In the rows, 128 means zero.
Known rows, with every way that one mark hangs from another
Z541(Z121(Z873) Z450): [110 167 113 140 150 122 134 179 111 124  86 127 133 120 153 137 195 153
 167 131 136]
Z584(Z88(Z121(Z32 Z873 Z938))): [131 112 168 211 200 163 168 136 107 167 128  57 115 149 112  88 217 136
 177 162 130]
Z541(Z450(Z121)): [ 96 132  94 141 116 152 127 169 124 139 115 138 163 115 128 104 162 114
 163 154 147]
Z450(Z121): [102 132 122 151 118 124 148 150 136 127 142 137 156 125 134 109 138 119
 151 141 146]
Z462(Z121(Z32 Z873 Z938)): [103 135 147 152 192 129 144 152 125 152 153  70 109 118 126 117 215 145
 165 137 152]
Z450(Z32 Z121(Z462 Z873 Z938)): [112 121  94 156 173 147 193 189 150 142 142  80 150 114 135 112 198  91
 222 174 140]
Z450(Z32 Z121): [ 91 126  97 156 142 159 187 157 151 148 146 132 173 132 137  88 140 108
 176 144 140]
Z584(Z88(Z121(Z32 Z462 Z938))): [152  92 157 168 193 168 151 156 116 172 147  84 115 132  98  95 207 113
 160 156 146]
Z121(Z32): [109 116 133 134 149 156 139 135 105 126 128 107 115 115 117 111 149 132
 125 145 146]
Z88(Z121 Z584): [130 112 131 148 153 146 141 116 152 159 136 137 154 169 146  95 150 128
 153 127 149]
Z88(Z121): [142 139 141 146 137 135 141 139 146 137 144 128 137 139 130  98 137 126
 130 128 148]
Z450(Z32 Z121(Z938)): [ 93 112  86 167 157 157 173 163 173 178 161 101 171 133 137  87 154 103
 176 150 129]
Z450(Z32 Z121(Z462 Z873)): [113 131 106 147 150 156 203 178 131 111 137 107 151 110 128 116 183  93
 219 161 151]
Z121(Z32 Z462 Z873 Z938): [134 113 129 131 179 153 142 164 107 124 123  58  84  91 124 132 203 117
 170 174 144]
Z218(Z873): [126 140 153 148 163 147 142 141 143 126 128 109 124 131 128 115 149 141
 129 157 117]
Z462(Z121(Z938)): [114 126 137 132 159 101 119 147 161 173 171 116 135 134 131 118 171 139
 139 109 133]
Z541(Z450): [120 129  99 114 130 149 107 146 116 142 107 124 137 111 123 126 147 132
 142 143 127]
Z462(Z121(Z873 Z938)): [120 145 149 142 166  98 133 146 146 156 144  96 123 131 134 128 194 142
 163 122 138]
Z584(Z88(Z121(Z462))): [166 106 165 153 151 138 163 147 118 142 134 131 130 144  99 111 172 114
 162 133 142]
Z462(Z121): [118 143 146 124 138 101 133 139 141 146 155 142 139 135 123 119 159 137
 134 102 148]
Z88(Z121(Z462 Z938) Z584): [155  85 119 129 174 144 125 147 163 174 146 112 134 156 145 107 183 109
 165 144 152]

Rows
[ 91 129  92 185 166 153 189 162 156 157 138  77 160 132 141 100 186 111
 210 169 132]  Z450(Z32 Z121(Z873 Z938))
[139  96 134 125 179 175 154 146 121 139 139 118 130 140 130  92 188 114
 162 153 179]  Z88(Z121(Z32 Z462) Z584)
[155 104 127 138 181 145 148 158 153 158 133  84 125 150 148 118 210 113
 195 161 150]  Z88(Z121(Z462 Z873 Z938) Z584)
[143 135 174 196 162 136 170 125 112 133 115 111 130 164 113 106 183 141
 176 139 125]  Z584(Z88(Z121(Z873)))
[ 93 132  92 161 145 149 137 181 130 154 113  88 154 114 139 116 199 125
 194 176 133]  Z541(Z450(Z121(Z873 Z938)))
[145 107 167 159 172 171 165 145  96 141 131 109 118 131  93  93 191 116
 158 149 157]  Z584(Z88(Z121(Z32 Z462)))
[105 104  59 126 152 179 153 204 151 175 136 102 168 102 127  97 194  92
 201 175 148]  Z541(Z450(Z32 Z121(Z462 Z938)))
[149 122 124 125 158 128 133 169 129 128 121  84 103 109 133 155 187 114
 172 163 129]  Z121(Z462 Z873 Z938)
[127  95 157 195 188 164 154 132 120 182 147  84 130 150 101  81 188 134
 147 143 132]  Z584(Z88(Z121(Z32 Z938)))
[109 116 121 152 172 156 162 188 116 121 135  68 117  93 122 107 209 114
 196 183 161]  Z450(Z121(Z32 Z462 Z873 Z938))
[125 143 130 136 131 126 168 173 116  95 122 118 131 111 125 128 180 112
 195 159 159]  Z450(Z121(Z462 Z873))
[119 150 135 158 174  96 139 169 144 142 120 102 116 130 159 135 188 149
 159 127 124]  Z541(Z121(Z873 Z938))
[114 106 132 178 205 175 153 135 136 172 136  65 127 157 150  93 209 138
 184 164 148]  Z88(Z121(Z32 Z873 Z938) Z584)
[145 120 163 203 175 133 156 135 135 168 125  78 127 163 119 102 197 138
 178 150 112]  Z584(Z88(Z121(Z873 Z938)))
[100  99  88 124 162 177 126 205 116 157 130  90 132  80 122  98 205 109
 177 183 162]  Z541(Z450(Z121(Z32 Z462 Z938)))
[160 115 134 132 157 133 133 170 158 154 154 107 117 120 126 108 170 107
 142 141 145]  Z88(Z121(Z462 Z938))
[111 126 130 144 155 155 177 180  97  94 122  97 119  92 121 115 198 110
 195 172 176]  Z450(Z121(Z32 Z462 Z873))
[120 102 135 147 178 176 150 124 125 156 140 115 137 161 133  83 166 127
 152 141 166]  Z88(Z121(Z32) Z584)
[ 96 140 108 132 167 152 124 176 100 141 110 128 128 100 130 109 183 154
 136 136 149]  Z541(Z121(Z32) Z450)
[168 133 172 171 156 136 177 149 106 121 113 102 115 142 105 120 198 122
 189 146 143]  Z584(Z88(Z121(Z462 Z873)))
[110  98 111 140 163 153 149 185 130 142 156  92 123  93 118  96 182 104
 166 168 168]  Z450(Z121(Z32 Z462 Z938))
[151 122 180 174 182 163 188 151  84 118 116  85 102 131  97 103 214 125
 188 162 157]  Z584(Z88(Z121(Z32 Z462 Z873)))
